Each row was made from one small tree. The marks that hang from a mark follow it in brackets, in alphabetical order. Every link used is in the known rows. Write each row's tree.
(in the rows, 128 means zero)
Known rows:
S(G U(A(C M W))): [129 134 127 167 167  92 136  56 150 167 133 129 141  97 151 145 127  72
 161 128 102 150 157 137 130  63 134 131 159 101 157 108 124 106 216  96
 142 159 158  89 138  97 165 145]
V(W): [129 175 144 203 129 109 145  77 104 154 133 123 162 112 149 141 143  68
 164 163 107 111 113 121 107  76 122 126 138  74 128 154 132 143 170 114
 111 128 138  79 139 101 133 126]
W(A(C)): [139 148 156 187 152 113 136  59 116 132 128 137 151 103 160 158 140  80
 149 163 105 116 144 141 105  72 129 143 157  92 130 150 134 133 196 121
 120 134 130  83 128  88 138 128]
W(A(U) V): [134 139 145 192 153  96 131  53  89 144 126 126 128 101 161 161 137  64
 188 151  97 154 150 127  94  66 130 151 159  90 109 142 131 133 184 120
 152 135 127 106 127  74 137 144]
G(S(U(A))): [127 169 124 210 129 111 140  75 107 154 119 133 132 109 156 131  98  68
 138 143 106 117 121 131 132  65 126 146 142  91 161 144 125 124 207 114
 144 126 155  87 137  80 134 147]
A(B M(Y) U(S) W): [138 128 126 142 160  91 127  87 158 171 135 105 150  93 147 147 169 129
 181 157 101 158 105 144 121  75 133 144 149  83 128 155 127 112 192 109
 136 151 168 138 151  40 145 151]
S(U(A(C R W))): [136 149 126 162 143 102 129  70 167 173 134 135 113  95 154 142 158  87
 140 142 102 123 151 127 106  71 133 136 154  97 145 113 129 114 218 111
 156 155 174  93 141  63 171 117]
W(A(B(J) C K) V(P)): [144 107 150 146 121  86 124  53 120 121 129 125 120 107 151 154 127  76
  97 165  77 163 139 132 100  70 129 158 214 113  92 121 134 121 174 117
 148 168 122 109 131  69 147 125]
Y(M(A) Z): [132 154 138 210 134 102 128  76  92 129 106 133 165 117 147 126 109  77
 137 161 103  87  96 156 136  76 131 124 136  78 135 171 116 121 179 113
  83 126 130  79 128 116 123 109]
C(A(K M W(V))): [133 139 126 157 158  78 119  68 128 131 130 121 173 107 151 179 142  89
 186 135  95 168 155 126 110  74 134 141 181 106 108 119 117 144 171 105
 113 155 127 116 148  68 145 129]
R(A(C K(T))): [132 151 147 175 134 109 140  70 156 127 138 133 199 106 152 130 140  96
 137 146 106 100 120 145  99  80 118 137 166 115 118 136 130 130 174 112
 122 136 145  81 137  69 138 143]
T(K Z(Y(M(A(W))))): [131 148 110 190 139  75 139  83  86 129 121 129  91 122 143 122 121  17
  63 142 101 107 146 159 141  80 138 153 139  77 111 136 137 127 182  97
  96 134 141  94 144 111 116 110]
A(C K M U W): [134 131 146 137 169  96 133  69 179 161 142 121 167 105 139 161 187 111
 148 161 106 158 126 134 109  83 133 152 157 106 117 110 124 125 200  97
 119 159 152 122 143  71 153 134]
S(G): [123 158 142 207 166  95 154  66 101 147 121 129 153 101 156 139 118  81
 130 156 110 106 130 123 112  66 129 124 155  95 136 154 128 127 182 111
 110 132 145  74 135 119 128 160]
J(B(A)): [131 166 137 209 132 112 139  78 105 149 130 126 143 109 146 133 114 123
 145 140 106  95 171 139 123  80 121 128 157  86 136 166 129 130 178 112
 162 129 134  77 145 106 128 128]
P(V(W(A(B C)))): [144 149 129 153 154 110 135  74 124 150 143 122 110  94 149 147 152  66
 154 164  98 146 147 145  76  70 127 143 155  82 147 128 148 131 191 117
 127 157 126 107 144  78 147 133]
B(A(R U W)): [138 156 145 166 132  93 148  68 150 173 135 123 100 112 149 125 168 115
 132 159 105 126 136 129 104  83 134 142 144  81 116 130 143 113 192 111
 169 153 167 115 148  78 153 121]
U(A(B C M R W)): [140 118 125 128 168 103 117  65 184 163 150 130 147  87 146 125 188 127
 159 159  91 143 154 135  95  76 133 137 168  96 119 128 120 109 209 103
 134 175 152 119 150  53 169 128]
S(U): [123 168 153 204 154 106 149  75  97 155 116 130 145 109 151 158 120  70
 144 144 115 102 130 117 126  68 124 133 154  92 145 149 126 136 194 117
 127 124 144  77 136  99 138 134]
Z(T(K) Y(M(A(G W)))): [127 165  97 188 118  79 125  74 136 135 144 125 100 122 136 135 132  75
  62 138 101 125  73 156 126  83 136 157 133  78 109 125 146 123 175  91
  73 150 154 103 137 107 106 130]
C(A): [131 167 149 204 140 106 138  73  95 137 131 125 165 112 157 158 130  74
 166 161 104  99 148 133 113  73 135 136 149  84 142 160 120 148 170 121
 111 127 137  85 139  87 116 140]
B(A(K R U) J): [144 138 144 159 112  98 138  63 127 159 125 112 138 119 149 126 144 127
  95 168 102 117 126 128 114  89 128 135 166  91 104 124 138 105 180 113
 185 160 172 106 141  66 146 107]
B(A(C K M U) J): [145 120 155 145 129 108 130  50 135 149 138 111 160 116 141 146 144 121
 125 164 101 136 133 147 129  90 126 142 171  98 115 120 132 103 191 106
 168 160 149 110 137  64 149 106]
A(B W(V)): [124 144 136 167 161  74 124  72 125 146 137 125  95  97 146 149 147  96
 143 143  99 133 154 114  93  69 123 146 184 101 115 144 126 129 176 111
 119 148 125 115 153  77 154 145]
M(A(G) Y(Z(T(K)))): [133 159 122 206 131 100 141  78 112 116 107 128 166 108 165 126 106  59
  93 157 104 124  30 157 135  78 133 144 122  67 134 159 153 121 172 107
 100 127 166  87 141 104 103 126]
K(A(U)): [129 154 149 210 155 113 142  66 105 158 137 115 150 101 151 127 137  88
 139 162 109 111 141 133 108  73 124 139 146  82 135 154 147 132 190 119
 130 125 155  91 135  64 125 135]
V(P): [130 164 153 213 151 107 158  79  96 142 125 135 136 112 148 134 132  61
 139 174 101 114 108 116 118  71 133 134 147  89 119 161 128 143 174 118
 117 129 132  79 131 112 119 148]
A(C M R W): [136 145 145 143 179  97 130  60 179 157 142 131 162  95 146 160 189 119
 143 162 103 136 144 127  95  82 127 137 168 100 117 133 139 123 211 105
 107 160 143 104 141  77 162 118]
K(T(Z)): [121 163 144 203 184 103 150  71  87 125 129 129 156 113 154 118 109  80
 134 166 108  86 131 140 118  72 117 155 156  98 118 156 145 135 173 120
 129 116 132  80 147 104 127 139]
G(S): [125 177 144 205 146 105 143  76 113 137 126 132 145 109 152 143 121  92
 116 166 110 111 108 130 115  74 120 150 151  95 142 167 136 134 193 114
 103 121 138  93 139  93 123 153]
A(C K M(Y) U W): [141 125 131 137 168  93 138  78 189 161 136 119 169  99 145 162 193 114
 148 166 104 166  94 139 117  85 135 149 146  93 127 123 126 119 204 100
 128 143 173 116 142  50 152 119]
C(A(B G R U W(V))): [131 145 128 127 147  82 108  61 159 170 153 111 128  95 150 147 184 115
 124 145  85 173 141 135  69  69 147 159 190 101 111 102 128 124 183 106
 138 178 159 142 155  51 144 144]
J(B): [123 165 139 206 163 108 136  83 114 153 132 128 161 103 146 147 132 116
 146 152 107  98 162 123 113  76 118 131 163  93 139 166 127 141 180 110
 128 127 131  75 141 102 126 145]
G(S(U(A(B)))): [126 154 131 187 127 109 135  81 117 157 125 129 127 105 150 123 106  87
 131 142  99 122 124 135 127  63 126 152 157  90 158 145 117 120 205 112
 144 137 154  99 146  69 139 154]
A(C U): [132 148 153 183 158 114 140  66 139 160 144 125 140 100 150 153 171  84
 155 175 108 114 135 134 102  79 132 146 145  93 135 142 129 126 196 115
 123 133 148  98 133  74 134 141]
V(P W(A)): [139 164 154 206 112 109 157  74  93 144 125 130 151 120 152 136 133  38
 154 169  92 148 107 130 109  67 133 136 138  69 110 145 139 150 169 118
 131 137 129  80 127 115 126 130]
Y(Z(T(K))): [125 163 134 208 138  98 156  66  97 120 115 130 145 119 153 142 103  65
 147 152 106 102 109 141 116  78 130 148 141  79 127 147 158 141 171 113
  96 139 132  93 147 125 119 148]
Y(M Z(T(K))): [125 159 113 202 123  95 148  62  95 118 115 130 147 123 140 136 101  70
 153 157 102  98 111 159 123  80 136 146 137  77 126 142 148 136 172 106
  83 142 128  88 140 134 116 130]
A(C K W): [133 149 138 160 150  90 135  78 166 145 134 131 136 107 146 153 159 104
 113 156 110 116 120 128 108  81 130 139 161 110 127 124 125 130 188 106
 108 147 152 100 146  87 150 128]
R(A(U)): [132 159 153 195 135 108 149  70 119 158 136 126 143 103 154 129 152  54
 162 151 110 108 148 130 103  76 130 128 150  92 132 151 122 131 179 111
 142 131 140  91 132  81 126 150]
K(A(B) T): [120 149 153 196 160 110 136  68 109 135 141 115 173 103 144 112 115 130
 127 157 101 101 128 141 105  67 108 153 170  90 125 163 152 129 177 125
 109 128 143  87 145  57 131 148]
B(A(G M(Y) R W)): [144 158 120 144 159  94 133  65 149 154 128 124 162  97 152 130 162 142
 105 150 101 150  79 139 116  82 135 125 157  81 111 135 143 107 202 101
 157 153 176 105 147  85 149  95]
Z(Y(M)): [130 166 114 200 142 101 136  66  90 146 134 126 137 111 135 151 136  92
 112 154 101  92 119 142 112  82 134 131 156  82 117 156 118 134 187 113
  85 130 128  81 129 102 119 127]
C(A(M(Y) W(V))): [137 143 117 173 163  80 123  69 120 136 132 120 157  95 159 178 148  75
 197 148  93 166 142 132 114  72 133 140 169  81 131 151 126 139 178 112
 115 130 136 108 142  57 139 119]

Which tree is each row?
[130 155 102 194 150  94 149  65  54 124 122 127 126 116 140 131 115  30
  84 148 100  92 158 159 122  79 143 148 153  80 109 137 138 139 183 104
  99 132 130  83 142 122 108 119]
T(K Z(Y(M)))
[137 146 145 208 148  96 144  59  80 125 119 137 127 107 161 153 116  42
 161 156  89 155 136 121 103  62 134 146 169  94  98 152 136 141 174 122
 140 134 114  88 123 105 129 140]
W(A V(P))
[127 167 133 214 182 106 150  59  79 127 140 115 149 106 150 113  99  78
  64 147  97  87 132 157 114  74 117 160 168  92 113 152 171 137 185 128
 110 115 137  82 143  80 122 131]
K(A T(Z(Y)))
[134 127  99 172 136  90 121  76 177 145 135 121 157 103 159 115 109 131
 147 139 101 121 116 154 119  66 127 140 149 121 124 111 133 102 181 108
 144 165 186 102 148  70 151 175]
U(A(C K(T) W) S(G))
[142 123 136 163 163 101 136  54 134 162 118 116 198  95 166 150 139 112
 182 149  96 167 145 149 101  65 140 134 157  99 105 131 145 110 205 111
 151 171 163 113 130  79 140 161]
W(A(M R U(S(G))))
[125 145 139 164 155  75 106  76 135 144 138 125 112  94 153 129 144  97
 100 138  99 145 106 122 104  68 125 142 177 104 113 141 119 115 172 103
 115 153 142 118 150  76 140 137]
M(A(B G W(V)))
[146 145 158 176 130 114 149  62 126 142 137 130 187 113 146 149 155  47
 176 169  86 174 117 144 107  72 134 140 151  78 109 132 141 142 189 111
 117 147 118  87 124  99 138 120]
V(P W(A(C M)))
[143 137 135 175 172 114 145  57 128 158 116 112 215  89 156 133 158 110
 136 164  93 147 103 154 106  79 133 132 152  70 130 155 162 118 212 118
 126 136 167 101 137  54 140 105]
K(A(M(Y(Z)) R U))
[145 122 132 133 143  93 130 103 214 152 126 128 146  91 156 135 191 121
  76 169  98 140  77 138 107  84 130 142 156  89 122 142 121 106 199 107
 112 151 189 111 150  24 155 103]
M(A(B C K R W) Y)
[143 123 143 154 178 103 121  40 136 130 132 135 182  85 164 175 162  90
 175 151  89 169 170 135  78  73 129 144 186 104  94 138 142 125 208 116
 127 156 118 102 126  62 160 110]
W(A(C M R) V)
[126 138 127 198 167 101 146  61  96 160 117 127 172  99 155 135 100  70
 185 130 104 137 140 129 137  59 133 119 151  92 145 132 115 114 203 103
 148 143 154  75 132 105 146 151]
S(G U(A(M)))
[134 133 159 146 138  98 114  66 142 168 140 111 143 104 149 113 165 126
  62 176  97 127  90 128 104  79 125 145 173  92 114 140 130  94 183 106
 142 167 175 114 138  50 129 129]
M(A(B(J) G R U))
[145 172 140 163 103 116 141  60 165 150 141 133 171 109 155 128 159  76
  57 178  82 182  67 155  80  71 139 158 164  91 112 110 164 132 205 108
 122 165 157  96 131  99 129 123]
V(P W(A(C G(S) R)))
[119 184 137 159 120  86 137  74 168 146 127 128 170 119 146 119 109 105
  59 112 109 142  72 147 117  69 115 159 179 128 136 100 147 126 192  95
 140 149 171 101 147  85 140 156]
R(A(G(S(U)) K(T) W))
[129 147 148 188 150 103 142  70 107 123 115 131 192 120 155 142 114 122
 161 153 104 126 104 135 113  71 116 153 155  99 102 142 136 137 173 120
 134 131 143  85 133  82 132 147]
W(A(K(T)))
[128 167 116 209 136  84 149  66 126 136 146 116  91 109 143 142 122  65
  78 136 103 119 133 140 110  79 123 160 150  74 120 134 182 144 181 110
  90 140 149 101 146  81 121 145]
Z(T(K(A(W))) Y)
[138 160  99 186 137  97 107  78 123 156 134 122 128 100 159 110 121 115
 144 141 107 108 107 135 122  66 135 121 146 104 127 134 124 113 178 107
 157 159 169 112 148  90 134 158]
U(A(G W) S)
[134 139 143 171 152  83 136  63 126 153 144 119 131 112 145 166 160  51
 199 155  84 196 152 129 107  70 146 158 164  92 110 120 128 142 172 109
 131 153 125 126 137  77 134 150]
C(A(M U W(V(P))))
[134 118 123 158 164 109 127  78 118 142 127 124 191  99 146 120 139 124
 183 150  96 134 119 129 122  73 132 125 160  95 110 139  94 122 182 104
 135 157 140 106 148  69 141 145]
U(A(B K M))
[129 169 134 160 174 109 128  58 143 146 132 128 208  99 149 140 152 141
  89 161 102 147  86 133  99  77 128 146 170 107 114 138 145 124 210 100
 103 155 147 107 140  91 128 137]
A(G(S) M R)
[131 165 119 194 130 115 141  74 130 161 120 134 141 101 159 131 120  84
 124 149 101 122 121 129 117  69 129 146 147  92 146 136 132 118 216 113
 149 139 169  89 137  63 144 137]
G(S(U(A(R))))
[125 164 142 192 166 121 123  48 130 133 152 121 196  97 150 117 126 131
  86 154 104 106 103 155  99  70 114 150 169 106 129 137 165 122 189 117
 110 132 159  78 136  72 126 134]
K(A(C G) T)
[137 117 100 159 168  82 116  73 126 149 135 122 123  83 155 136 150  95
 196 145  88 165 133 126 117  69 129 133 165  82 121 153 113 115 186 106
 148 144 143 117 147  43 159 132]
U(A(B M(Y) W(V)))
[137 143 140 181 142 112 125  73 116 155 137 108 197 107 155 167 140  97
 222 156 102 135 152 149 123  74 141 138 143  91 129 148 121 134 180 118
 130 148 143 119 139  59 119 154]
C(A(M U(S)))
[137 175 136 168 122 114 138  57 142 163 135 122 145 109 153 114 148 135
  68 163 101 142  81 147 101  80 137 155 153  92 119 127 148 107 209 106
 160 152 173 116 144  86 127 132]
B(A(G(S) R U))
[125 153 150 151 157 120 123  51 155 148 143 118 195  91 140 140 125 124
  50 133  98 159 112 164 111  65 123 162 198 112 153 119 155 115 231 102
 104 154 152 107 146  66 141 128]
K(A(B C G(S(U)) M))
[134 161 138 159 109 104 120  47 147 122 140 117 165 126 145 116  98 161
  26 162 101 119  65 163 121  84 110 168 187 118 123 115 162 101 185 108
 150 153 168 101 145  78 132 129]
B(A(C G(S) K(T)) J)
[145 136  91 137 156  96 104  76 163 157 127 121 195  95 156 118 148 156
 144 138  99 149  96 136 113  74 139 117 161 117  92 106 119 106 193  96
 153 189 180 124 152  72 150 139]
U(A(G K M R W) S)
[134 146 101 201 140  84 126  78 125 157 127 123 116  98 165 113 102  96
 165 139 105 110 144 135 126  61 137 117 141 100 136 139 125 108 179 109
 149 156 170 100 146  98 141 174]
U(A(W) S(G))
[128 137 163 166 141  95 132  65 108 164 139 109 116 110 141 138 148 110
 122 177 103 109 137 123 111  77 121 148 174  90 133 151 129 117 175 116
 141 150 145 108 141  64 135 146]
A(B(J) U)
[148 138 126 160 148  87 127  48 133 130 122 125 141  96 157 155 133  89
 142 137  90 157 124 158 117  81 132 134 176  85 130 143 144 110 201 113
 140 138 133 114 147  85 167  92]
B(A(C M(Y(Z)) W(V)))
[141 132 131 169 143 105 142  58 135 168 127 112 180  98 159 133 132 131
 160 145  99 149 146 152 114  74 141 126 151  96 105 135 141  96 198 109
 169 168 171 112 141  85 143 148]
B(A(M R U(S(G))))
[142 147 151 184 101 106 159  82 119 159 124 121 160 126 148 132 150  48
 153 173  89 174  86 134 106  72 140 146 134  75  98 116 129 146 170 110
 150 149 149  98 130  92 126 137]
V(P W(A(K U)))
[135 159 114 202 134 102 136  77 146 144 142 128 123 108 143 137 148  99
  98 163  94 100  87 147 108  89 133 145 136  75 103 158 139 122 186 112
  72 139 141  90 124  70 120 111]
Z(T Y(M(A(R))))
[134 163 131 175 138  95 136  81 152 166 134 127 119 106 144 129 145 146
 116 139 101 113 171 132 105  83 124 133 165  89 124 142 144 125 188 106
 167 152 152  93 154  96 151 120]
J(B(A(R W)))
[137 143 133 163 163  99 118  44 117 154 131 125 152  92 163 144 158 100
 134 151  91 173 122 130  72  68 138 150 177 101  91 120 142 121 195 113
 162 159 150 112 131  71 138 131]
W(A(G R U) V)
[133 121 160 133 162  98 126  55 137 171 141 107 162 101 139 141 177 135
 136 178  95 139 142 123 100  82 122 144 184  90 110 140 135 109 193 108
 141 169 146 117 140  52 148 133]
A(B(J) M R U)
[134 153 112 179 148  88 102  60 128 159 145 106 125  88 157 131 127 106
 114 130 101 151 135 141  98  65 129 142 174 112 115 120 161 114 184 112
 146 159 167 128 147  60 139 147]
K(A(G U(S) W(V)))
[127 179 147 186 138 108 134  78 146 155 117 133 165 104 159 136 126  94
  49 145 109 135  67 134 121  70 123 150 154 101 138 136 141 112 213 106
 118 140 175  92 135  77 129 126]
M(A(G(S(U)) R))
[127 145 159 180 149  84 130  93 140 149 131 128 114 106 148 130 148  93
 120 156 107 112 118 123 124  72 121 141 146  86 133 165 118 120 175 109
 105 139 143 108 147  73 140 139]
M(A(B W))
[131 141 131 198 169 101 151 100 113 115 110 127 183 110 165 108 112  76
 109 171 106 107  67 148 144  77 119 153 135  86 115 166 135 122 170 117
 129 104 168  77 143  63 121 110]
M(A(K(T(Z))) Y)
[134 162 130 169 138 116 131  69 143 178 142 118 158 102 144 118 156 158
 103 146  98 128 133 144  96  82 134 136 164  92 116 128 139 115 194 102
 187 157 169  98 146  92 128 128]
J(B(A(G R U)))
[132 135 120 170 144  80 114  74 152 163 134 125 109 101 147 141 171  82
 151 159  95 149 138 131 101  79 132 150 145  89 106 135 126 110 185 104
 119 148 154 112 131  56 148 108]
Y(M(A(R U W(V))))
[140 135 159 172 169 114 132  51 121 131 131 134 186 100 154 166 148  91
 177 159 102 139 148 144 111  73 128 143 163  93 123 149 131 132 203 114
 118 140 117  91 125  89 142 124]
W(A(C M))
[130 165 112 194 164 100 146  67  71 135 131 128 122 111 139 130 122  59
  85 155  97  82 143 156 119  80 140 141 163  87 114 147 130 134 186 111
  98 126 121  84 139 114 120 110]
T(Z(Y(M)))
[133 142 153 156 139 107 136  74 141 168 142 115 159 105 150 147 179 109
 158 170  93 128 150 137  87  74 144 150 161  80 126 140 118 133 183 119
 130 155 156 119 146  48 128 144]
C(A(B R U))
[125 169 135 201 182 101 152  66  81 131 136 124 143 112 149 125 114  74
  91 152  99  88 121 145 111  77 121 157 166  94 108 153 146 138 181 123
 113 118 130  85 144  96 122 144]
K(T(Z(Y)))
[140 135 132 192 136  98 117  62  96 143 124 118 136  97 169 160 121  79
 198 144  97 148 155 138 100  66 133 149 157 101 107 148 135 124 181 125
 161 144 135 120 132  60 137 154]
W(A(U(S)) V)
